Every row comes from one small tree of marks. Brackets hold a mark, then the marks that hang from it, in alphabetical order. Every link used is in the known rows. Which tree was each row made from?
Known rows:
{J H M}: [-1.13  0.55 -1.40  0.43 -1.22 -2.44  0.09 -2.03 -0.59 -0.65  1.44  0.10
  1.91  0.36  1.65 -3.12  2.55  5.71  0.36  0.26  0.37 -0.63]
{L {D {J H}} {T {P M}}}: [-2.85  1.40 -1.81 -0.12 -0.67 -3.80  0.32 -2.32  0.06 -0.49 -2.74  1.32
  1.82  1.05  2.51 -4.30 -0.94  1.67 -0.04 -0.22 -1.20  0.51]
{M L}: [-0.72  1.38 -1.02  0.74 -1.29 -3.30  0.19  0.02 -0.82 -0.74 -2.85 -0.36
  0.59  0.50  1.02 -2.97  1.16  2.57  0.28  0.17 -0.13  0.20]
{R H {T {J {M {L D}}} P}}: [-1.56  0.68 -1.77  0.36 -0.36 -4.43 -0.38 -4.50 -0.60 -1.78 -2.61  0.48
  1.88  1.50  1.32 -2.06  0.88  1.10 -1.22  0.01  1.60  1.16]
{D {J M}}: [-1.78  2.39 -1.17  0.80 -1.29 -3.37 -0.11 -0.64 -0.76 -1.12 -1.04  1.98
  1.92  0.27  1.82 -2.60  1.80  4.46  0.17  0.16 -1.03  0.03]
{M {J H} L {R T}}: [-0.23  1.70 -1.31  1.34 -1.82 -4.13 -0.58 -0.81  0.13 -2.21 -2.88  0.51
  1.09 -0.11  0.94 -3.05  5.73  2.80 -1.32  0.19  0.93  2.20]
{M {R H {T J}}}: [-0.76 -0.06 -1.51  1.36 -0.83 -4.17  0.21 -1.76 -1.07 -1.97 -1.45  0.70
  0.20  0.75  1.10 -2.71  3.75  0.94 -0.53  0.11  0.08  1.53]
{P {M L}}: [-0.67  0.49 -1.14  1.06 -1.32 -3.12  0.58  0.13 -0.60  0.18 -1.60  0.34
  1.72  0.25  1.10 -3.40  2.20  1.41 -1.23 -0.25 -0.46  0.40]
{M {L D T}}: [-1.74  2.57 -1.22 -0.05 -0.76 -3.74  0.58  0.04 -0.69 -0.43 -3.57 -0.21
  0.36  1.02  1.11 -3.45  0.01  2.61  0.24 -0.03 -0.77 -0.27]
{P M}: [-0.78 -0.80 -1.24  0.96 -1.38 -2.80  0.61 -0.18 -0.87  0.12 -0.38  0.35
  1.72  0.39  1.34 -3.60  2.13  1.36 -0.81 -0.19 -1.01  0.23]
{M J {R T}}: [-0.56  0.02 -1.21  1.39 -1.78 -3.70 -0.37 -0.23 -0.66 -1.70 -1.99  0.75
  0.90  0.28  0.95 -3.16  5.58  2.06 -0.92  0.14 -0.75  1.91]
{T {P {M {J H} {L D} R}}}: [-1.02 -0.71 -1.24  1.24 -1.30 -2.83 -0.03 -2.59  0.37  0.41 -3.09  0.54
  2.44  0.40  1.54 -4.18  2.06  0.23 -1.23 -0.32 -0.19  2.13]
{J M}: [-1.37  0.82 -1.04  0.65 -1.05 -2.51  0.35 -0.64 -1.20  0.17  0.20  0.46
  1.60  0.67  1.14 -2.92  2.34  4.61 -0.02  0.09 -0.92 -0.69]
{R H {T J {P {M L}}}}: [-1.03 -0.44 -1.91  0.85 -0.58 -4.54 -0.37 -3.92 -0.65 -2.11 -2.54  0.51
  1.95  1.27  1.37 -2.28  1.18 -0.28 -1.53 -0.03  1.74  1.71]
{D {J H {M {L T} R}}}: [-1.73  3.46 -1.43  1.01 -1.12 -3.78 -0.05 -0.87 -0.19 -1.54 -1.14  2.23
  1.74 -0.06  1.88 -3.02  2.83  4.95 -0.15  0.16 -0.21  0.55]
{L {T {P {M J}}}}: [-1.77 -0.69 -1.69  0.76 -0.81 -3.18  0.19 -0.53 -0.95 -0.60 -2.02  0.71
  1.58  1.14  1.47 -4.08  0.69  1.65  0.01 -0.03 -1.08  0.75]
{B {J H} {L T}}: [-2.37  2.53 -1.80  0.56 -0.76 -3.34  0.30 -0.69 -0.42 -2.66  1.15 -0.99
  1.33  1.48  1.10 -2.24  0.94  3.44  2.12  1.17  0.06 -1.11]
{M {L D} {R T}}: [-1.21  2.07 -1.02  0.98 -1.24 -4.30  0.51 -0.50 -0.37 -0.08 -3.79  0.28
 -0.23  0.44  1.28 -3.47  3.49  0.74 -1.70 -0.15 -0.68  0.98]
{B J}: [-1.40  0.05 -1.22  0.00 -1.15 -3.34 -0.11 -0.39 -0.78 -1.91  0.09 -0.72
  1.47  1.26  0.93 -2.59 -0.08  3.21  1.12  0.68 -1.28 -0.18]
{B {J {M R}} {L T}}: [-2.83  3.65 -1.39  1.22 -0.39 -3.22  0.70  0.31 -0.76 -1.16  1.12  0.19
  1.54  1.50  0.47 -2.15  2.83  3.76  0.93  0.86 -1.17 -1.06]
{L D {T J}}: [-2.51  2.22 -1.32  0.08 -0.38 -4.04  0.79 -1.63 -0.99 -0.91 -2.45 -0.30
  0.39  1.78  1.10 -3.61 -0.62  3.09  1.19  0.20 -1.38 -0.34]
{P {M {J H} L R}}: [-0.21  0.73 -1.19  1.50 -1.58 -3.12  0.21 -0.31  0.13 -0.49 -1.58  0.86
  2.29 -0.23  0.85 -3.61  4.79  1.96 -1.55 -0.28  0.00  1.81]

Write each row's tree:
[-2.12  2.76 -1.45  0.11 -0.79 -3.97  0.10 -1.38 -0.04 -0.86 -4.25  0.60
  1.11  0.84  1.82 -3.60 -0.64  2.33  0.18 -0.01 -0.29  0.48] -> {M {L {D {J H}} {T P}}}
[-1.45  1.75 -1.44  1.18 -0.75 -3.04  0.31 -1.62 -0.28 -0.20 -0.38  0.87
  1.53  0.29  1.41 -3.74  3.38  4.81 -0.58  0.06  0.37  0.43] -> {J H {M {L {T P}} R}}
[-1.01  1.98 -1.09  1.01 -0.62 -2.91  0.47 -0.53 -0.76  0.04 -1.10  1.15
  1.47  0.31  0.63 -2.69  3.67  3.68 -0.83 -0.22 -0.18  0.43] -> {J {M L {R H}}}
[-0.03  1.62 -1.21  1.00 -1.09 -3.31 -0.29 -0.27 -0.11 -1.94 -3.63  0.98
  1.56  0.00  0.12 -2.53  4.41  2.17 -0.22 -0.20  0.50  2.47] -> {M J L {R H}}
[-2.10  2.49 -1.27 -0.11 -0.95 -3.74  0.25 -1.87 -0.27 -0.58 -2.07  1.41
  1.42  0.65  1.91 -2.82  1.51  2.55 -0.51 -0.24 -1.14  0.16] -> {L {D {J {M {R H T}}}}}
[-1.17 -1.02 -1.31  2.25 -0.98 -3.40  0.13 -4.77 -0.03 -0.53 -1.54  0.14
  2.21  0.87  1.52 -4.08  1.75  1.00 -0.30  0.24  0.52  2.20] -> {T {J H} {P {M R}}}
[-1.21  0.66 -1.36  0.91 -0.80 -3.17  0.34 -0.96 -1.11 -0.38  0.10  1.23
  1.26  0.53  1.12 -2.71  4.25  3.27 -1.19 -0.14 -0.45  0.25] -> {J {M {R H T}}}
[-1.05  0.61 -1.30  1.06 -1.15 -2.52  0.36 -1.78 -0.46 -0.30  1.36  0.59
  1.47  0.10  1.53 -3.51  4.16  5.04 -0.10  0.14 -0.08  0.10] -> {J H {M R}}
[-1.43  2.51 -1.18  0.55 -0.63 -3.53  0.45 -1.17 -0.57  0.14 -1.61  1.10
  1.29  0.53  0.94 -2.67  3.72  3.05 -1.75 -0.33 -0.17  0.30] -> {J {M {L D} {R H T}}}
[-1.69  3.35 -1.11  0.83 -1.25 -3.57 -0.15 -0.45 -0.56 -1.09 -1.92  1.98
  1.96  0.15  1.62 -2.47  1.83  4.45 -0.15  0.13 -0.67  0.15] -> {D {J {M L}}}
[-1.02 -0.88 -2.00 -0.03 -0.84 -4.02 -0.49 -3.02 -0.27 -1.58 -2.85  0.66
  2.18  0.97  1.66 -2.52  1.41 -0.66 -1.89 -0.37  1.25  1.53] -> {R H {T {P {M J {L D}}}}}
[-1.55  0.95 -1.24  0.20 -0.66 -3.17  0.08 -0.71 -0.65 -1.35  0.90  0.33
  2.10  1.09  0.59 -2.34  1.68  4.00  0.24  0.39 -1.15  0.06] -> {B {J {M {R H}}}}
[-1.38  2.39 -1.31  0.95 -0.32 -3.17  0.59 -0.02 -0.96 -0.18 -1.09  1.43
  1.28  0.53  0.61 -2.88  3.41  3.93 -0.74 -0.21 -0.41  0.27] -> {J {M {L T} {R H}}}
[-1.14 -0.95 -1.93  0.63 -0.61 -4.39 -0.53 -4.18 -0.94 -2.60 -2.33  0.22
  1.34  1.48  1.52 -2.19  0.71  0.27 -0.47  0.22  1.53  1.47] -> {R H {T J P}}
[-2.05  2.58 -1.18  0.52 -0.53 -4.01  0.40 -1.75 -0.46 -0.43 -4.47 -0.23
  0.82  1.38  1.07 -3.56 -0.64  2.11  0.25  0.09 -0.35  0.50] -> {M {L D {T J P}}}
[-1.61  2.27 -1.22  1.13 -1.28 -4.53  0.05 -1.96  0.27 -0.52 -4.38  1.05
  0.52  0.28  1.99 -3.65  2.85  0.49 -1.77 -0.12 -0.21  1.75] -> {M {L {D {J H}}} {R {T P}}}
[-2.88  3.12 -1.44  1.21 -0.48 -3.07  0.80 -2.81 -0.45 -0.34 -1.60 -0.44
  1.11  1.61  1.37 -3.02  1.10  2.28  1.36  0.57  0.04 -0.70] -> {B {L D {T {J H M} P}}}
[-1.37  2.99 -1.09  0.09 -1.28 -3.70  0.10 -1.20  0.01 -0.87 -3.56  0.13
  1.07  0.39  1.62 -3.03  0.41  2.81  0.17  0.03 -0.12  0.23] -> {M {L {D {J H}}}}
[-1.04 -0.93 -1.64  0.91 -1.63 -3.97 -0.54 -2.19 -0.37 -1.07 -2.19  0.22
  1.69  0.71  1.98 -3.40  2.41  0.63 -1.87  0.08  0.63  1.18] -> {R {T {P {M {J H} L}}}}
[-1.86  2.37 -1.27  0.62 -0.18 -3.12  0.62 -1.15 -0.53  0.50 -2.06  1.33
  1.51  0.76  0.87 -3.23  2.47  3.11 -0.94 -0.40 -0.56  0.47] -> {J {M {L D {T P}} {R H}}}
[-0.86 -1.43 -1.66  1.15 -0.90 -3.65  0.07 -1.78 -0.86 -1.23 -1.90  0.86
  0.38  0.62  1.61 -3.22  3.16 -0.29 -0.86 -0.13 -0.15  1.73] -> {M {R H {T P}}}
